Each row comes from the steps of one walk. Every step used is in the known rows, and no mark comes twice. Write the walk behind each row, first mark first.
In the rows, zero is written as 128.
Known rows
Z -> S -> D: [156 138 100 169 144 146 176 119  79 169 125 130 181 125 124 125 105  86
 156 147 134 147  87 135 169 156 159 121 138 174  96  86  88 123  82 114]
Q -> G: [144 135 155 130 135 133 151 111 104 175 133 151 164 104  98 172 145 101
 166 178 128 153  86 157 163 143 133 145 117 141 109 143  96 153 106  88]
F -> N -> A -> W: [169 137 168 174 129 145 155 116 111 177 147  94 127 123  81 130 212  97
 162 149  95 149 131 163 133 175 133 120 134 181 146 111  39 145 188 159]
L -> U -> Z -> S: [144 118  99 128 141 132 147 139 106 164 135 134 175 114 110 148 167 123
 169 153 159 141  83 136 159 144 133 142 135 191 202 114  78 106  90 106]
S -> L -> U -> Z: [126 121 135 115 137 127 161 139  91 174 141 135 161 108  64 186 141 146
 154 119 179 137  94 136 163 139 108 133 106 149 132 134  98 147  79 110]
E -> K: [145 146 150 150 139 112 148 141  80 166 123 108 175 107  98 148 124 117
 158 174 117 128  92 133 169 150 147 108  95 141 146 144  74 110 125 106]
L -> U: [139 165 134 138 115 147 179 142 122 173 141 135 153 118  35 150 127 118
 157 135 154 136  91 149 169 160 121 132  98 201 169 203  65 131 138 125]
Q -> G -> A -> W: [152 129 169 143 143 137 141 101  94 175 148 159 139 107 103 133 181 112
 152 216 144 149 110 161 143 148 141 137 139 125 139  62  60 154 125 139]
A -> N -> Q: [144 115 166 166 118 147 173 129 155 187 155 105 155 133  89 153 146 108
 166 108 132 131 117 133 152 184 157 147 118 194 150 167  62 160 181 127]
U -> Z -> Y: [161 129 143 154 174 126 138 113 130 161 130  96 169 120 166 161 174  98
 158 164 172 128  80 135 154 144 133 140 124 168 124  95  82 128 130  94]
S -> Z -> Y -> K -> E: [173 162 124 165 196 129 175 118 104 160 116 134 164 108  88 186 141 107
 133 162 160 135  87  94 181 128 139 137 147 150  97 122 128 131 118 107]
N -> Q: [138 123 165 157 122 132 189 130 116 177 155  98 147 122  98 158 118  94
 155 109 116 138 107 117 159 167 148 143 111 202 138 140  68 138 171 110]
F -> N -> A: [169 126 152 175 113 133 162 130 128 182 130  94 134 119 100 149 184  85
 182 133  57 158 130 160 143 162 129 118 143 204  94 175  77 140 182 159]
Q -> N -> A: [175 167 147 184 113 144 171 127 122 186 132 109 143 104 107 171 198  83
 204 130  73 157 118 159 151 156 147 118 139 201  94 209  78 148 173 150]
S -> D -> Q -> G -> A: [129 115 161 130 166 131 154 114  82 190 135 183 150  88 126 152 123 117
 154 187 139 153  94 141 165 135 135 127 176 137  66 103 118 158  79 135]
K -> E: [153 159 138 151 145 129 195 131  90 180 130 145 140 100 107 165 169  91
 159 131 115 148 104 119 186 146 125 149 121 154 109 137 117 122 135 123]
L -> S -> D: [148 155 114 172 129 142 180 140  92 174 128 122 163 130 124 132  94  93
 147 125 134 149  85 126 171 174 154 118 104 167  69  68 107 112  66  99]
W -> A -> N -> Q -> G: [151 120 179 139 119 139 150 114 130 189 145 125 160 114  90 181 149 110
 171 163 116 156 109 137 156 160 151 151 139 162 115 167 101 172 139 115]
Y -> Z: [127  99 120 143 136 120 162 122 111 155 137 136 135 118 133 148 119 124
 167 139 140 144 113 123 177 159 121 144  98 174 130 140 113 153 105  97]
D -> T: [121 146 127 136 123 145 176 133  97 165 152 145 147 104  47 132 122 110
 168 135 137 148 103 159 152 161 158 120 137 182  90 123  93 114 172  98]
Z -> U: [136 168 138 161 123 121 154 118 131 163 135 124 165 106  85 164 134  76
 137 145 161 133  78 148 152 148 131 118 107 171 165 156  63 146 126  91]
Z -> Y -> K: [168 151 126 185 173 134 161 120 132 150 119 108 182 116  93 180 120  96
 128 194 167 107  83 122 161 143 158 126 116 157 127  88  69 112 145 100]
F -> N: [156 109 128 157 106 133 153 111 131 174 131  85 141 128  89 134 160  84
 164 115  90 143 116 161 136 166 125 141 104 169 106 104  57 125 156 111]
Q -> D -> T: [118 158 126 127 122 141 165 104  92 167 156 144 165 106  63 141 135 137
 167 142 142 144 101 173 173 153 155 126 145 157  61  99  90 112 122  81]
A -> N -> Q -> D -> T: [117 143 141 127 127 151 166 106 124 180 168 131 169 117  57 142 137 149
 167 117 148 140 112 165 165 169 167 136 157 171  77 119  84 136 143  97]
E -> K -> Y: [161 163 157 164 150 107 154 122 106 175 137 141 171 119 101 160 189  98
 149 156 135 125  87 133 171 151 135 110 125 154 119 126  88 103 126 121]
E -> K -> Y -> Z -> S -> D: [149 124  98 155 182 123 159 112  82 166 124 141 185 129 141 133 115 117
 146 150 148 142  87 112 182 150 149 113 150 159  98  96 119 130  46 116]
Z -> S -> L: [151 115  90 160  91 128 176 119  71 161 128 117 180  96  67 169 174  86
 147 146 144 145  94 135 157 138 181 157 116 133  86  87  71 105 134 121]
A -> N -> Q -> G: [142 115 176 133 139 144 151 112 141 192 147 133 170 118  86 174 149 118
 165 146 132 147  98 149 153 163 149 156 131 156 131 171  87 183 133 104]
U -> Z -> S -> D -> Q -> G -> A -> N: [138  89 139 137 170 145 122 116 129 194 133 183 174 105 143 142 172 140
 174 185 168 147 100 156 152 154 147 136 190 133 115  96 113 173  66 143]
U -> Z: [134 110 146 138 149 118 146 134  96 166 139 135 150 116 147 162 144 119
 174 139 143 139 100 138 160 151 109 128 111 159 143  89 100 136  88  86]

Which walk is each row?
[145 101  88 147 130 105 158 114  75 159 127 128 186 100  83 177 184 116
 136 148 157 140  93 112 168 130 171 148 130 116  85  90 101 111 100 122]	E -> K -> Y -> Z -> S -> L
[157 134 131 171 195 124 145 124 126 150 121 112 182 117 125 188 125 117
 134 189 177 108  83 118 159 137 139 122 124 146 140  63  84 122 108  86]	U -> Z -> Y -> K
[138 107 159 145 137 145 133 119 147 193 138 180 156 101 106 148 185 125
 175 186 154 143 110 165 152 162 149 145 162 141 118 144  93 170 129 150]	D -> Q -> G -> A -> N
[147 103 165 165 117 141 166 126 155 191 153 124 147 127 107 144 144 111
 167 137 125 139 125 135 148 174 160 145 141 183 134 156  74 163 175 152]	G -> A -> N -> Q
[172 144 122 179 176 133 150 114 120 142 119 113 180 124  79 176 106 110
 136 186 180 122  80 115 155 138 152 118 132 171 110 119  87 133 123  87]	S -> Z -> Y -> K
[143 106 169 133 138 122 155 110 112 186 143 160 149 104 123 162 130 109
 160 194 110 158 106 138 152 133 145 144 155 148  93 127 104 161 119 136]	N -> Q -> G -> A
[119 132 137 121 127 141 167  97 110 179 165 105 160 117  52 141 131 140
 159 100 116 145 113 161 155 160 155 136 156 172  60  91  78 122 146  87]	F -> N -> Q -> D -> T
[155 121 170 173  96 139 170 132 138 182 153  94 145 127  95 160 144 100
 174 130 113 143 131 119 155 182 160 141 126 201 135 163  82 146 186 141]	W -> A -> N -> Q
[142 134 156 153 115 139 157  96 136 185 157 111 177 130 113 159 160 137
 165 122 142 128 112 153 180 170 150 153 125 162 110 127  62 150 110 104]	A -> N -> Q -> D
[163 156 174 178 133 146 167 128  99 172 151 118 132 115  90 137 201 100
 164 168 116 145 122 154 151 172 140 116 131 186 159 128  51 145 181 157]	N -> A -> W
[143 145  96 133  98 143 182 134  97 170 134 127 178 104   6 168 156 116
 141 134 170 139  86 141 163 140 156 150 113 168 134 164  62 115 132 137]	Z -> S -> L -> U
[155 170 171 173 161 161 173 116  93 190 152 111 137 103  88 139 200 107
 165 123 125 144 113 150 147 176 145 109 156 183 127 122  52 159 155 159]	S -> D -> Q -> N -> A -> W
[138  91  78 148 109 121 169 115  75 154 128 123 171  97  85 169 159 108
 147 143 153 147 101 120 165 137 172 163 116 131  88  86  97 125 110 115]	Y -> Z -> S -> L
[178 141 132 166 150 137 143 101 122 151 128  94 167 130 113 146 151  88
 159 161 173 146  77 130 151 143 149 136 136 199  85 166  86 145 150  96]	S -> Z -> Y
[142 159 117 158 114 118 135 126 124 154 133 123 162 120  78 158 124  92
 140 129 175 157  67 126 144 149 140 116 117 191 142 151  98 147  86  65]	L -> S -> Z -> U
[148 101 101 146 140 124 141 130  95 159 132 128 173 112 152 146 173 106
 175 159 139 144  89 133 155 146 144 142 137 173 174  64  84 101  95  94]	U -> Z -> S
[153 138 121 156 185 128 154 126 121 154 122 114 191 110  62 208 125 133
 117 176 201 107  79 117 159 128 143 127 121 134 126  91  83 129 100 104]	S -> L -> U -> Z -> Y -> K
[139 138  97 125 132 123 166 128 100 168 132 138 185 107  19 175 168 141
 130 138 181 135  83 120 174 134 148 139 125 152 137 168  89 118 100 143]	E -> K -> Y -> Z -> S -> L -> U
[156 160 123 143 204 127 182 128 104 171 118 136 176  96  63 216 158 131
 116 150 185 123  85  95 183 118 129 143 140 117 106 105 119 128  98 125]	S -> L -> U -> Z -> Y -> K -> E
[137 118 135 146 166  99 148 118 112 162 137 149 151 121 128 159 157 131
 152 148 149 135 102 113 182 152 120 124 120 158 123 137 124 137  90 110]	E -> K -> Y -> Z
[151 139 160 160  97 134 157  97 124 182 155 103 168 126 117 167 160 131
 171 139 124 136 123 143 182 167 150 147 131 169  95 125  76 139 116 113]	W -> A -> N -> Q -> D
[134 153 136 155 130 148 172 119 111 188 144 107 145  86  93 161 186  94
 178  83 130 133  92 145 151 165 146 142 124 182 124 138  59 126 155 101]	D -> Q -> N
[129 151 136 148 165  95 133 109 139 162 135 142 166 112 106 174 149 108
 125 145 178 130  79 122 167 140 117 110 123 158 166 157 104 159  84  95]	E -> K -> Y -> Z -> U
[172 145 109 183 163 131 147 127 127 143 118 108 180 126  87 173 115 109
 130 184 178 126  72 104 156 143 164 123 125 173 112  86  95 111 108  81]	L -> S -> Z -> Y -> K
[161 163 150 175 161 163 167 117  91 186 148 110 148 103  94 133 214 102
 167 131 126 147 108 147 144 171 162 117 169 189 145 104  46 143 154 159]	Z -> S -> D -> Q -> N -> A -> W
